Each row was made from one small tree. Brackets hold a mark, then the marks that hang from it, in the order of their numbers. Every link used is in the known rows. Write each row's tree.
Known rows
(Z449 (Z56 (Z926 (Z182 Z938) Z354))): [-0.46  0.17  2.04  0.06 -0.77  1.36 -1.66 -4.15 -2.07  0.46 -1.91 -1.36
  0.34  3.72  0.95  0.83 -1.32  1.01 -0.98  2.91]
(Z926 Z354 Z960): [ 1.67 -0.60  1.94 -0.34 -0.39  1.21  0.25 -0.92 -3.05  2.48 -0.98 -0.07
 -0.96  1.54  0.46  2.12  1.50  0.82 -1.58 -0.18]
(Z926 (Z182 Z710) Z354 Z960): [ 2.46  1.57  2.70 -0.70 -1.50  0.28  1.23 -2.43 -1.80  2.40 -1.36  0.63
  3.05  0.89  2.48  3.61  1.15  0.99 -1.74  0.03]
(Z926 (Z182 Z938) Z960): [-2.25 -1.14 -0.35 -0.85  0.82 -1.27  0.98 -1.59 -1.54  1.46 -1.89 -0.32
  1.10  3.27  1.60  2.60 -4.43  2.81 -1.48  0.21]
(Z926 (Z182 Z710 Z938)): [-0.37  1.52  0.03  0.03  0.29 -3.44  0.41 -2.30  1.41 -1.64 -0.78  0.15
  4.02  0.86  0.61  1.13 -3.14  1.54  1.58  1.02]
(Z26 (Z938 (Z182 (Z710 (Z960 Z926))))): [ 0.28  1.61  0.81 -1.10  0.25 -5.34  0.17 -1.37  4.09  3.34 -1.43 -2.28
  2.91  2.79 -2.95  5.88 -5.80  0.95  0.56 -1.14]
(Z938 (Z182 Z710)): [ 0.44  3.12  0.15  0.73 -2.09 -2.99  1.04 -2.48  4.65  1.89  0.45 -0.39
  2.86 -0.04 -0.57  1.84 -0.09  1.30  1.03 -1.19]
(Z710 (Z182 Z938) (Z960 Z926)): [-2.47  0.02  0.52 -1.51  1.33 -3.59 -2.95  0.43  4.81 -1.95 -1.18 -2.21
  0.51  6.69 -4.56  3.33 -7.68  1.76  1.57  0.59]
(Z56 (Z926 Z182 Z960)): [-2.09 -0.59  1.78 -1.37 -2.27  3.64  0.26 -1.30 -1.15  4.53 -2.54  1.13
  1.58  2.91  3.02  2.13  0.02 -0.81 -3.04 -0.47]
(Z449 (Z56 (Z926 (Z182 Z710) Z354))): [ 2.18  2.99  2.93 -0.02 -3.06  2.40 -1.23 -4.43 -0.73  1.66 -1.28  0.13
  2.15  0.42  2.00  1.60  2.02 -0.51 -1.42  1.91]
(Z960 (Z926 (Z182 Z710 Z938) Z354)): [ 1.77  0.84  3.98 -0.81  0.61 -3.80 -0.12 -1.53  1.94 -2.03 -1.69 -1.55
  3.26  2.83 -2.01  1.83 -2.25  0.95  0.28  3.15]
(Z56 (Z926 (Z182 Z938) Z354 Z960)): [-1.15 -1.26  2.97 -0.72 -0.77  1.72 -0.50 -2.68 -2.47  2.65 -3.12 -0.07
  1.53  5.33  1.38  2.08 -0.69  0.34 -1.28  1.12]
(Z710 (Z960 (Z926 Z354))): [ 1.28 -0.32  3.00 -1.48  0.84 -1.29 -2.01  0.06  0.34  0.43 -1.03 -2.58
 -1.07  3.20 -3.41  2.56 -1.19 -1.03 -1.09  1.27]
(Z26 (Z938 Z182)): [-0.21 -0.46  0.01  0.22  0.05 -2.15  1.94 -0.96  0.55  2.62 -0.83 -1.14
  1.90  2.31  0.48  3.21 -2.51  1.94  0.44 -1.39]
(Z449 (Z56 (Z926 (Z182 Z710 Z938) Z354))): [ 0.95  2.48  2.05  0.43 -1.48 -0.04 -1.73 -5.10 -0.43  0.31 -1.70 -0.54
  2.31  1.85  0.71  1.21 -0.90  0.78  0.30  2.57]
(Z926 (Z182 Z710 Z938) Z354 Z960): [ 1.27  1.07  1.85 -0.30 -0.12 -2.19  0.73 -3.30 -1.58  1.01 -1.84  0.03
  2.99  2.22  1.04  3.16 -1.85  2.51 -0.14  0.73]
(Z56 Z926): [-1.08  0.01  1.18 -0.04 -1.38  2.44 -1.17 -0.53  0.61  1.62 -1.08  0.79
  0.54  1.22 -0.01 -0.69  1.45 -2.22  0.11  0.04]
(Z960 (Z926 (Z182 Z710) Z354)): [ 3.22  1.44  4.91 -1.16 -0.82 -1.22  0.51 -0.90  1.58 -0.64 -1.31 -0.94
  3.29  1.46 -0.70  2.17  0.55 -0.63 -1.42  2.52]
(Z182 (Z710 Z960)): [ 0.39  2.74 -1.16 -0.31 -0.21 -2.48 -1.42 -1.68  1.43  0.60 -0.01 -0.15
  1.95 -0.58 -1.03  2.11 -1.71 -0.42  1.61 -1.19]
(Z710 Z960): [-0.85  0.37 -1.08 -0.67  0.51 -1.08 -1.36 -0.65 -0.06  0.81 -0.21 -1.03
 -0.20  1.32 -0.70  1.78 -2.00 -0.22  0.27 -0.84]

Write each row's tree
[-0.30 -1.08  2.80 -1.86  1.95 -3.34 -1.47 -1.19  0.34 -1.00 -2.03 -3.46
  0.98  5.97 -2.48  3.14 -4.86  0.77 -0.88  2.65]  (Z710 (Z960 (Z926 (Z182 Z938) Z354)))
[-2.39  0.57 -1.35 -0.53  0.84 -2.82 -2.53 -0.79  2.52 -1.87 -0.54 -1.22
  1.28  5.78 -2.25  2.96 -6.33  2.33  2.79 -0.75]  (Z710 (Z182 Z938) Z960)
[ 0.28  2.28 -1.04 -0.12 -0.31 -4.53  0.44 -2.49  1.92  3.37 -0.80 -1.29
  3.67  1.80 -0.55  5.42 -4.21  1.43  1.99 -2.55]  (Z26 (Z938 (Z182 (Z710 Z960))))
[ 0.21  1.02  2.96 -0.23 -1.55  0.22 -0.61 -3.74 -1.05  2.45 -2.84  0.87
  3.61  3.40  1.07  2.40 -0.24  0.33  0.01  0.62]  (Z56 (Z926 (Z182 Z710 Z938) Z354 Z960))
[-2.44 -0.96  0.74 -2.11  2.15 -3.92 -1.36 -0.68  1.95 -0.59 -1.92 -2.87
  1.02  5.03 -2.19  2.93 -6.94  0.94 -0.95  1.82]  (Z710 (Z960 (Z926 (Z182 Z938))))
[ 2.41  1.50  2.94 -0.89  0.17 -4.79 -0.19 -1.97  2.51  2.81 -1.61 -2.92
  2.82  3.75 -3.22  6.04 -3.32  0.96  0.64 -0.21]  (Z26 (Z938 (Z182 (Z710 (Z960 (Z926 Z354))))))
[ 1.98  2.03  4.24 -0.21 -2.76  2.02 -0.40 -2.51  0.07  1.06 -1.66  0.95
  4.39  1.43  1.62  0.93  3.46 -2.22  0.07  1.13]  (Z56 (Z926 (Z182 Z710) Z354))
[ 0.46 -1.46  4.07 -1.08  1.46 -2.34 -0.08 -0.52  0.32 -1.91 -1.85 -2.31
  1.24  4.64 -1.75  1.50 -2.73  1.06 -1.11  3.62]  (Z960 (Z926 (Z182 Z938) Z354))
[ 2.67  1.98  2.94 -1.09  0.13 -2.75 -1.98 -0.93  2.03  0.23 -0.83 -1.77
  1.01  1.44 -3.65  2.90 -0.69 -1.22  0.25  0.97]  (Z182 (Z710 (Z960 (Z926 Z354))))
[-0.39  0.99  1.85 -0.98  0.70 -4.35  0.08 -1.08  3.36 -1.53 -1.49 -0.97
  3.22  1.93 -1.85  1.58 -4.67  1.00  0.08  2.27]  (Z960 (Z926 (Z182 Z710 Z938)))
[-1.24  1.98 -1.18 -0.65  0.68 -4.37 -0.92 -2.84  1.29 -0.80 -1.04 -0.97
  3.74  2.19 -0.12  2.94 -5.21  1.25  1.77  0.30]  (Z926 (Z182 (Z710 Z960) Z938))
[ 0.63 -0.33  4.20 -0.61 -1.94  3.50 -0.26 -1.48 -1.49  1.14 -1.90  0.06
  2.25  3.35  1.90  0.48  2.97 -1.97 -1.22  1.52]  (Z56 (Z926 Z182 Z354))
[ 1.43  1.38  2.13 -0.75  1.60 -5.27 -2.52 -1.66  2.31 -1.15 -1.25 -2.35
  0.94  2.83 -5.09  2.54 -3.70  0.32  1.93  1.72]  (Z182 (Z710 (Z960 (Z926 Z354))) Z938)
[-1.06 -0.30  1.72 -0.49 -1.10  2.14 -1.32 -4.40 -3.35  3.36 -2.77 -0.91
 -0.57  4.03  1.75  2.70 -2.04  1.94 -2.72  1.88]  (Z449 (Z56 (Z926 (Z182 Z938) Z354 Z960)))
[-0.29 -0.22  2.72 -1.32  1.13 -3.11 -3.09 -0.07  3.21 -2.37 -1.43 -2.82
  0.47  7.66 -4.94  3.63 -5.45  1.62  1.66  1.47]  (Z710 (Z182 Z938) (Z960 (Z926 Z354)))
[ 0.00 -1.27  1.87 -0.62  0.67 -0.79  0.83 -2.09 -3.26  1.23 -2.07 -0.83
  1.14  4.13  1.44  2.79 -2.10  2.65 -1.40  1.07]  (Z926 (Z182 Z938) Z354 Z960)
[ 1.74  2.75  3.16 -0.71 -1.19 -4.42 -0.99 -2.37  5.08  2.23 -0.55 -2.94
  1.90  3.23 -3.90  4.28 -1.34  0.24 -0.01  0.06]  (Z938 (Z182 (Z710 (Z960 (Z926 Z354)))))
[-0.10  1.80  2.18 -0.49 -0.72 -1.41 -2.29 -3.89  0.24  0.43 -2.24 -0.82
  4.30  4.19 -0.45  2.45 -1.59 -1.10  1.97  1.00]  (Z56 (Z926 (Z182 (Z710 Z960) Z938) Z354))
